Each row comes from the steps of one walk. Every step used is in the known rows, and no mark comes twice. Write the walk behind each row, first mark first.
(in the rows, 128 means zero)
Known rows
fopo -> pebeg -> kolol -> fiva: [145  87 139 166 157 102 176 101 180  94  86 109  94  96 128 109 102 106
  30  96 129 111 170 156 189 153 160 172 125 133 153 136 164  96 121]
vede -> fiva -> kolol -> pebeg -> fopo: [146  90  90 155 136  83 199  97 209 107  57 121 151 134 161 127 117 116
 103 116 140  88 133 123 186 144 155 139 136 142 114 122 171  95  98]
duposiz -> fiva -> fopo: [134 111 161 133 127 106 156 134 186 140 102 121  97  96 154 156 128 126
  63 118 123 139 168  87 181 124 187 148 138 161 131 134 169 141 125]
risa -> fiva: [103 118 156 170 127 116 169 137 150 142 100 100  92 105 149 135 131 143
  84 119 118 105 165 114 188 136 173 142 126 138 122 126 146 132 151]
risa -> fiva -> vede: [127 137 144 168 134 136 131 128 146 153 132 130 104 133 130 148 132 163
  96  97 116  95 158 121 181 140 182 153 103 145 123 151 151 124 145]
pebeg -> kolol -> fiva: [147 102 143 175 155  96 179 120 175 116  77 125 101  76 135 100  88 116
  48  90 131 129 162 164 187 128 144 158 126 144 141 130 156 112 140]
fiva -> subobik: [142 126 162 167 131 112 169 139 179 181 103  96  86  96 149 123 123 113
  99 100 101 115 163 135 167 116 166 144  93 147 136 137 167 145 122]
risa -> fiva -> fopo -> pebeg -> kolol: [140  92 159 130 143 127 141 135 176  84 102 105  99 136 119 138 158 141
  34 131 110  76 170  92 191 172 173 165 124 136 118 127 147  85 116]
fopo -> fiva -> vede: [148 153 158 164 161 121 122 120 192 139 109 133 134  96  99 103 110 149
 106  68  94  98 144 138 143 117 201 152 126 133 143 153 178  99 134]
duposiz -> fiva -> vede: [126 122 143 156 122 113 147 108 182 176 112 139 105 108 136 144 113 130
  80  87 114 126 166 121 177 118 189 146 116 173 129 168 183 135 127]
kolol -> pebeg -> fopo -> fiva -> risa: [165 105 114 130 178 101 159 102 210 102  97 109 157  96 129  65 129 138
  93  86 131  78  96 119 123 132 157 145 156 145 105 112 184  76 121]
subobik -> fiva -> kolol -> pebeg: [155 120 113 134 142 118 171  67 197 147  56  96 147 114 168 136 113 138
 109 134 131 129 142 119 208 132 173 159 116 157 126 170 156  86 130]
fumor -> risa -> fiva -> kolol: [115 143 130 153 146 109 169 139 182 164 108 105  80 146 171 132 152 138
  72 150 122 120 161  97 185 144 162 151 121 147 142 137 131  99 150]
fiva -> kolol -> pebeg -> fopo: [146  97  80 146 148 107 171  99 208 117  68 127 135 128 168 106 123 132
 115 107 143  97 114 115 161 138 149 147 109 153 124 127 173 104 105]
subobik -> fiva: [143 118 161 157 138 108 165 111 158 149  84  97 121  73 156 119  89 134
 103 105  98 137 161 143 201 124 186 132 141 161 124 164 151 117 151]
nimol -> fiva: [118 113 159 167 151  89 181 131 168 137  80 104  88  80 123 133 118 141
  82 122 117 129 176 128 187 102 158 141 138 139 135 122 177 133 151]
fopo -> pebeg: [124 107 147 160 145 125 147 119 168 124 102 101  84 102 129 105 121 133
  71 114 121 109 169 122 178 146 187 146 120 133 147 143 177 120 124]
pebeg -> kolol -> fiva -> duposiz: [159 116 151 155 135 101 178 125 173 115  68 136 112  79 116 118 104 122
  71  84 114 111 189 148 176 120 161 181  92 157 116 153 132  88 149]
duposiz -> fiva: [103  97 162 154 123  96 184 119 191 159  82 114  89  85 156 132 107 118
  72 111 117 142 177 115 191 116 182 134 139 162 131 141 181 146 140]
suro -> fiva: [111 120 139 175 132 103 177 132 189 123  74 124  84  90 140 124 119 116
  77 112 116 124 169 135 189 126 157 132 113 146 149 133 179 130 151]
nimol -> fiva -> risa -> fumor: [145 115 153 159 180 105 149 100 142 145 114  97 123  89 136 143 160 161
  82 113 111 113 147 130 177 128 162 152 163 150 113  85 167 112 140]
duposiz -> fiva -> kolol: [ 98 106 127 142 128  88 176 101 198 174  73 122 100 109 167 145 130 121
  85 121 111 138 174  98 207 131 177 157 114 159 140 151 166 119 129]
kolol -> pebeg: [138 117 132 165 138 119 165 105 185 124  71 106 114 100 135 104 114 139
  88 114 163 108 140 128 170 114 166 143 118 146 121 147 189 134 126]
subobik -> fiva -> kolol: [140 119 127 140 144 106 156  93 173 167  75 104 132 101 169 137 105 135
 114 115  94 143 165 131 210 143 185 149 123 167 137 169 137  96 142]
fiva -> fopo -> pebeg -> kolol: [156  94 150 133 149 122 125 122 186  79  93 115 102 119 107 115 124 137
  37 118 121  97 162 116 179 156 171 157 113 141 131 143 169  93 102]
vede -> fiva -> kolol -> pebeg: [128 110 110 164 141  91 188  84 202 127  58 113 146 134 144 139 127 124
 100 142 158 103 154 123 199 138 167 152 122 136 124 144 168  98 108]
vede -> fiva -> risa: [131 100 137 158 156  81 160 109 145 150 114 120 121 107 124 121 116 133
  73 125 131 101 153 144 176 146 169 133 150 150 104 123 150 104 144]
vede -> fiva: [127 109 158 185 137  85 181 127 162 136  82 116 110  93 131 125 101 122
  83 115 123 109 178 143 188 127 182 125 142 142 123 133 170 130 130]
vede -> fiva -> nimol: [133 124 169 159 123  89 181 124 156 134  83 137 123 112 125 148 120 134
  89 100 101 108 177 123 196 135 170 129 139 130 128 162 189  97 145]
pebeg -> kolol: [133  99 154 164 135 100 158 120 175 120  70 127 112  96 121  86  90 136
  66  97 113 116 162 146 176 116 150 127 104 158 118 141 171 113 134]
vede -> fiva -> risa -> fumor: [150 115 151 176 166 103 151  97 129 134 116 114 145 107 142 138 143 148
  84 112 121  89 150 144 173 155 190 140 172 146  97  91 150 110 119]
nimol -> fiva -> risa: [128 107 134 140 171  79 159 104 166 148 110 103  94  89 113 124 134 154
  73 126 120 122 156 126 178 122 149 149 143 154 120 116 162 106 157]

Write each row's walk
[166 118 142 131 136 116 182 127 216  81  64 125 162  88 124  89 131 131
 126  67 107  71 144 107 127  99 194 149 125 141  97 139 185  78 132] | kolol -> pebeg -> fopo -> fiva -> duposiz
[133 155 170 151 132 130 179 159 160 144 114 104  77 124 144 126 145 141
  88 121 105 105 193 100 167 118 188 144 116 150 110 155 119  93 170] | fumor -> risa -> fiva -> duposiz
[120 130 150 170 125  93 187 145 204 149  90 109  67  91 155 134 141  97
  88 113  88 121 170 129 189 123 150 131  86 142 148 128 178 142 134] | suro -> fiva -> subobik
[166 115 144 144 186 109 134 123 169 104 113 119 163  81 139  92 147 151
 107  62  88  80  99 133 125 147 188 151 183 146 117  73 165  91 118] | pebeg -> fopo -> fiva -> risa -> fumor
[126  79  92 127 126  93 198  90 233 132  58 123 127 124 182 132 127 111
  94 117 137 119 140  93 183 127 159 155 133 164 121 124 188 111 105] | duposiz -> fiva -> kolol -> pebeg -> fopo
[160 137 147 152 133 124 124 105 150 167 115 122 127  97 138 133  87 148
 107  90 102 125 157 157 183 130 196 144 118 168 122 185 151 109 142] | subobik -> fiva -> vede
[151 117 163 156 151  93 180 162 204 132  96 114 115  80 146  96 116 106
 119  53  66  96 134 126 130 120 170 135 126 129 145 103 176 121 113] | pebeg -> fopo -> fiva -> subobik
[145 104 152 139 165 110 146 127 181 103 108  95  82 106 111 160 151 137
  53 131 116 118 176  88 185 141 173 160 149 124 147 118 177 103 123] | nimol -> fiva -> fopo -> pebeg
[171 129 125 152 156 126 145 115 217  96  97 137 160 111 117  89 110 138
 119  58 124  75 109 132 125 115 176 146 132 135 128 143 200  91 108] | kolol -> pebeg -> fopo -> fiva -> vede
[130  87 150 156 144 105 153 111 182  94  78 111 103 111 111  79 107 130
  44 104 111 101 171 140 181 147 168 142 112 145 133 141 179  99 117] | fopo -> pebeg -> kolol
[123 139 163 170 147 116 173 156 164 152 118  92  68 119 159 112 132 137
  65 129 122 113 165 118 174 123 165 136 138 144 135 126 143 122 165] | fumor -> risa -> fiva
[135  89  89 145 151  81 195  95 220 109  62 113 124 124 151 133 136 133
 101 126 132 112 132 105 181 115 138 148 132 144 127 103 180  97 116] | nimol -> fiva -> kolol -> pebeg -> fopo
[130 119 106 152 143 118 164  84 203 141  67 112 127 126 148 113 133 144
 101 127 150 113 138 111 178 124 155 163  96 145 133 150 173 110 115] | fiva -> kolol -> pebeg
[118 105 127 167 142  80 183 110 180 152  72 131 127 115 144 145 120 124
  99 125 116 113 172 129 196 144 181 143 129 140 140 137 147  99 125] | vede -> fiva -> kolol
[124 127 173 165 121 118 181 153 165 173 110  86  71 115 161 153 154 125
  91 115  96  98 168 106 181 133 168 150 101 137 124 118 150 146 136] | risa -> fiva -> subobik
[115 104 111 142 127 100 195  79 227 154  57 110 115 121 170 144 140 124
  83 136 147 128 149  92 196 121 164 161 117 156 124 152 184 113 113] | duposiz -> fiva -> kolol -> pebeg
[140  95 139 134 144 109 154 127 215  64  79 125  88 117 115 121 137 112
  27 126 111 101 172 111 195 161 162 141 106 143 144 129 182  76 114] | suro -> fiva -> fopo -> pebeg -> kolol
[153 114 133 154 158 111 173 119 228  85  73 115 145  90 137  77 106 125
 106  76 121  89 110 125 139 110 175 138 162 128 126 115 204 102 120] | kolol -> pebeg -> fopo -> fiva
[139 134 146 171 142 108 147 118 174 158 110 127  97 104 104 150 116 148
  95 101 111 121 159 139 182 106 165 145 115 144 133 144 181 121 140] | nimol -> fiva -> vede
[162 140 125 185 151 120 135 120 164 159 125 132  95  90 127 139 104 125
  85  75 133 127 149 161 162 135 169 175 111 140 156 156 152 126 129] | kolol -> fiva -> vede
[171 116 130 172 186 116 141 101 135 141 126 107 118  78 155 137 143 143
  76  89 138 118 128 148 169 162 170 184 158 151 131  93 138 112 128] | kolol -> fiva -> risa -> fumor
[134 128 160 149 141 126 140 157 158 132 116 111  93 118 145 158 155 152
  74 132 125 104 159  88 175 147 176 153 126 137 125 122 138 122 138] | risa -> fiva -> fopo
[154 116 147 144 152 130 123 131 170 110 112 104  87 113 121 134 136 134
  63 124 128 108 161  98 162 163 193 161 123 131 150 141 169 113 113] | fiva -> fopo -> pebeg
[105 122 102 155 142  94 175 113 209 141  70 132  97 111 161 131 142 113
  96 129 109 132 167 118 202 136 158 144  91 147 156 141 162 103 142] | suro -> fiva -> kolol
[151 116 155 153 136  90 180 120 174 114  77 142 112  98 126 128 108 128
  52  77 113 118 159 143 195 134 135 161 116 137 145 161 172  80 153] | pebeg -> kolol -> fiva -> nimol
[125 135 146 151 125  97 176 130 188 121  82 143  88 109 135 135 137 128
  85 104  92 119 164 116 200 128 154 129 105 135 152 159 196  99 169] | suro -> fiva -> nimol
[157 105 152 147 145 110 175 113 173  94  72 123 107  96 110 117 125 113
  47  92 116 103 199 136 181 144 181 183  97 145 120 156 144  72 136] | fopo -> pebeg -> kolol -> fiva -> duposiz
[165 115 137 155 172 127 140 129 169 113 119 107  79  90 135 156 137 114
  39 111 137 122 166 111 174 173 180 193 146 120 173 128 146 106 116] | kolol -> fiva -> fopo -> pebeg
[120 135 167 147 114 125 167 148 146 134  92 114 102 109 137 140 149 156
 104 116 107  95 188  92 177 122 195 154  92 150  95 146 136 111 166] | risa -> fiva -> duposiz
[150 103 149 143 142 102 174 113 176  88  85 132 101 108 114 124 128 124
  35  86 107 108 166 135 201 161 146 179 118 121 156 162 176  67 137] | fopo -> pebeg -> kolol -> fiva -> nimol
[169 127 141 161 163 116 141 142 164 132 112 120  90  83 149 157 124 124
  64  98 139 138 152 123 171 140 162 176 140 135 160 132 141 123 129] | kolol -> fiva -> fopo
[153  82 158 149 147 104 156 124 186  75  86 115 123 119 103 136 120 119
  29 132 116  90 183 129 188 166 182 142 139 139 117 132 167  81  93] | vede -> fiva -> fopo -> pebeg -> kolol
[139 159 144 169 144 138 136 145 161 163 147 116  75 144 142 136 133 144
  72 117 122 106 156 124 158 131 173 136 117 147 131 150 140 106 149] | fumor -> risa -> fiva -> vede
